Known rows, with every way that one mark hangs from another
{tulid zopapod}: [  6.7  39.2  13.2 -14.3  73.3  -7.4  -8.3  12.4   4.3  24.0 -17.2   4.1
 -11.0  13.1  -1.6  -7.5 -25.4   6.4  -4.5 -36.9]
{rufo nerag tulid}: [-12.0  15.3  12.5 -22.2  45.9  -0.3   5.4 -14.2 -30.9  -5.4   2.3   2.7
 -16.9  23.6   0.2 -16.0 -21.5   3.1  -9.4 -34.9]
{tinog nerag}: [  1.3  23.2  10.0  -8.2  23.0   4.6 -10.1   5.9   1.2  14.2   2.5   2.5
 -27.0  -4.6  18.9   4.2 -19.6   3.0 -17.1 -35.5]
{nifodu {tinog {nerag luteki rufo}}}: [ -4.3 -17.9 -15.5   1.3 -16.3   6.8 -15.4   5.1  -6.2  13.0  -9.1  26.9
 -18.1 -16.1   5.6   1.5 -15.3   0.8 -13.2 -15.2]
{tulid {rufo {nerag luteki {tinog nifodu}}} zopapod}: [  3.9 -21.8   8.5 -43.0  35.2 -18.3  25.2  19.4 -15.3   4.5 -14.2  34.9
 -17.4  31.8  18.9  -8.8 -17.4  -6.2  28.3  -3.7]
{rufo {nerag luteki tinog} {tulid zopapod}}: [-15.7 -24.5   3.1 -32.9  42.0 -23.0  17.9   0.4 -33.0  -8.9   1.5  27.2
 -18.3  29.3  -5.2 -22.3 -12.9 -12.1   3.4 -12.7]
{tinog {nerag luteki rufo zopapod} nifodu}: [  5.4 -38.5  -8.2 -11.6 -39.9 -35.5   8.5  20.3  -6.2  28.2  21.4  32.6
 -18.3  -8.2  13.5   2.9  -8.1 -19.2 -15.5   0.6]
{gufe {tulid {rufo {nerag luteki tinog}} zopapod}}: [  5.7  -4.9  24.9 -43.9  52.1 -10.0  12.4  11.4 -15.2  13.6 -15.1  21.7
 -14.5  20.4  -2.4  -1.6   9.6  -0.1  17.4 -10.4]
{nerag {luteki tulid} rufo tinog zopapod}: [ -6.5 -27.9   8.7  10.1 -22.5 -22.7 -23.0  -7.2 -24.0  28.5  12.3  48.2
  -1.6 -18.6 -46.4  -4.4  -4.5  -8.3 -32.7  -4.4]
{nifodu tinog}: [ -2.3  31.6   4.6  -3.8  32.2  19.3 -16.2  -3.5   0.4  12.5 -14.5   5.0
 -12.2 -13.5  -6.3  -3.0 -20.2  12.8 -21.4 -34.0]
{luteki {nerag {tinog nifodu} zopapod} {tulid rufo}}: [ -0.6  27.4  24.5 -41.7   2.3   6.4   0.7 -20.2 -26.7  35.3   1.6  27.1
 -24.7 -18.8 -11.7   3.8  -0.5  14.3 -20.8 -16.0]
{luteki {tulid {rufo {nerag tinog}}}}: [ -4.7  21.6  28.5 -22.8  28.5  20.4  -4.9 -20.0 -25.6   8.1 -12.1  21.2
 -17.8   3.8  -4.5  -0.8 -13.3  18.8  -4.1 -32.7]
{luteki nerag {tulid rufo}}: [  2.7  73.9  15.8 -24.1  42.0  31.0 -12.4 -23.6 -12.7  31.4  -8.3  -0.4
 -27.9 -10.5  -7.3   9.0 -18.5  28.8 -21.0 -44.7]
{nifodu {tinog {nerag luteki rufo zopapod}}}: [ -4.2 -38.3  -5.4  -2.7 -24.2  -1.7 -19.2   3.5 -15.0  24.2  -6.5  43.1
 -18.2 -18.3  -6.4   0.7 -13.4  -8.3 -19.0  -8.3]
{tinog {nerag luteki {rufo tulid} zopapod} nifodu}: [  6.6 -40.9 -14.3 -20.5 -34.2 -38.6  14.9  10.2 -21.4  22.7  17.6  32.4
 -17.5   0.5  11.4  -4.9  -3.4 -19.4 -12.4   8.0]
{tulid rufo {zopapod {nerag tinog}}}: [ 19.7  16.6  18.3 -17.3  56.9  18.2  -7.2  10.2 -19.4  13.8 -26.3  24.9
 -19.6  25.3  11.9  -8.6 -20.3   2.9  34.0 -16.5]
{rufo tulid}: [  3.8  41.3   1.7  -9.0  50.2  -3.6  -7.7  -8.6 -14.6   8.7  -0.8  -6.4
  -8.7  11.0  -8.0 -11.9 -21.2   5.4 -17.8 -27.9]
{zopapod nerag}: [ 12.5  38.2  10.0  11.0  31.8  20.1  -7.1   6.4  -6.9   8.9  20.1  -5.0
 -26.6   3.6   6.4  -4.4 -23.0   3.0  -9.6 -39.9]
{zopapod {nerag luteki tinog}}: [  3.6   1.5   0.0  16.3   1.6   5.6  -0.7  12.4  -8.3  -1.7  34.2   9.9
 -27.6   0.8  -4.2  -5.8 -14.8 -12.2 -17.1 -18.4]

Rows
[  9.2  18.8   1.8 -13.8   9.5   7.7   1.3   6.3   3.8  20.3   9.4  11.8
 -35.3  -7.3  12.8  10.8 -12.5   9.3 -21.1 -25.4] : {tinog {nerag {luteki {tulid rufo}}}}
[ -1.6 -29.9   2.3  -3.2 -44.3 -35.4   1.1   0.2 -20.5  28.0  21.5  44.1
  -2.1 -21.0 -30.3  -4.4   4.3  -9.6 -28.6   5.5] : {nerag {luteki tulid} rufo {tinog nifodu} zopapod}
[  0.5  13.4   1.5 -24.0   9.0 -27.0  26.1  15.6   5.5  12.7  16.4  14.1
 -17.6  -9.8  -6.9  -3.8   1.3   2.5 -21.3 -14.3] : {nerag {luteki {tulid zopapod}} {tinog nifodu}}
[ -7.0  14.5  10.1  -1.7  16.2  -0.9 -31.7 -12.6 -26.9  41.0  -0.7  25.4
  -9.8  -7.0 -23.2  -2.5 -24.6  -0.2 -21.6 -29.3] : {luteki {nerag rufo zopapod}}
[  2.2 -21.6  30.7 -30.7  19.6 -10.1   3.4   2.2 -22.1  18.4   5.5  28.3
 -13.8   7.7 -16.8   1.4  12.0  -8.4  -4.8  -6.2] : {gufe {tulid {rufo {nerag luteki tinog zopapod}}}}
[  2.6 -16.0 -16.2 -13.4  17.1 -21.6  -1.5  10.8 -18.8  18.0 -11.0  25.2
 -16.2  14.0   9.9  -7.7 -14.3  -7.9   3.9  -8.6] : {tinog {nerag luteki {rufo {tulid zopapod}}}}
[ 13.4  -6.5   6.0 -33.7 -19.7 -15.9  22.5  13.0   2.3  31.5  23.9  24.9
 -36.6 -11.4  17.2   9.3   0.2  -1.7 -22.9  -7.0] : {tinog {nerag {luteki {tulid rufo}} zopapod} nifodu}
[ -3.7  -1.9  -9.6  -8.0  -0.1  13.1  -3.3  10.2   6.6   8.8   3.5  12.5
 -32.1 -17.2  10.7   3.4 -14.8   0.8 -26.0 -23.8] : {nifodu {tinog {nerag luteki}}}
[ -2.8 -24.5  -1.4 -16.1  -4.4   5.7 -22.7 -15.7 -33.3  22.3 -25.9  39.2
 -12.2 -10.4  -4.3  -8.5 -10.3  -0.2  -8.4  -7.8] : {nifodu {tinog {nerag {rufo tulid} zopapod}}}
[ 27.6  10.8  11.5 -37.3  30.7  -7.5  27.8  25.4  -4.6  17.6   2.1   9.7
 -21.5  11.2  12.4   1.3  19.3  -1.0  22.9   0.5] : {gufe {tulid rufo {zopapod {nerag luteki {tinog nifodu}}}}}
[ -0.8  -2.5  -1.9   1.3 -14.2 -20.8  -9.8   1.8 -19.3  10.3  -8.7  22.0
   6.6  -4.0  -1.7  -6.9 -12.2  -2.6   0.9  -5.6] : {nerag rufo {tinog nifodu}}
[-13.9  -4.3  17.9 -22.2   4.7  -9.9  15.3   0.9 -20.4  -8.4  11.5  13.3
 -15.7   7.6  11.0  -8.9 -13.1  -2.5  -4.7 -25.7] : {rufo {nerag {tinog nifodu}}}
[ 10.3  11.0   2.3 -31.8  15.7 -18.0  22.6  13.3   0.3  15.6  -1.4  23.3
 -16.7   0.2   0.7  -1.4  -0.4   5.2  -1.9  -3.9] : {nerag {luteki {tulid rufo zopapod}} {tinog nifodu}}
[  1.3 -18.9  12.5  -2.2  -3.9  -8.7 -27.4  -0.3 -20.6  33.9  -6.2  34.6
 -13.6  -4.9  -0.3   0.7 -18.6  -7.6 -10.7 -19.5] : {tinog {nerag rufo zopapod}}
[-14.2  -7.6   9.5 -34.3  11.6 -13.8  22.8 -10.3 -38.3 -15.3   7.7  12.5
 -14.0  17.9   9.4 -17.9  -7.6  -3.4  -1.9 -15.3] : {rufo {nerag {tinog nifodu}} tulid}
[  7.7 -21.1 -20.9   4.4 -31.5 -15.1  13.9   5.9 -33.8  -4.6  24.5  20.9
 -13.7   7.0   2.0 -14.7  -4.2 -15.0   4.9   7.8] : {zopapod {nerag luteki {rufo tulid} {tinog nifodu}}}
[ -3.7 -23.0 -14.1  -3.5  19.8 -31.6 -10.4   3.0 -28.5   9.1 -16.5  36.5
   3.3  15.5 -21.8 -19.0 -13.7 -13.4   6.1   5.6] : {nerag luteki {rufo {tulid zopapod}} tinog}
[ 29.9  42.1  24.2 -30.2  70.9  14.0   3.3  12.6  -6.9  28.2 -18.7   0.3
 -18.8  17.2   8.1   2.1   7.3  11.3  23.3 -24.3] : {gufe {tulid rufo {zopapod nerag}}}
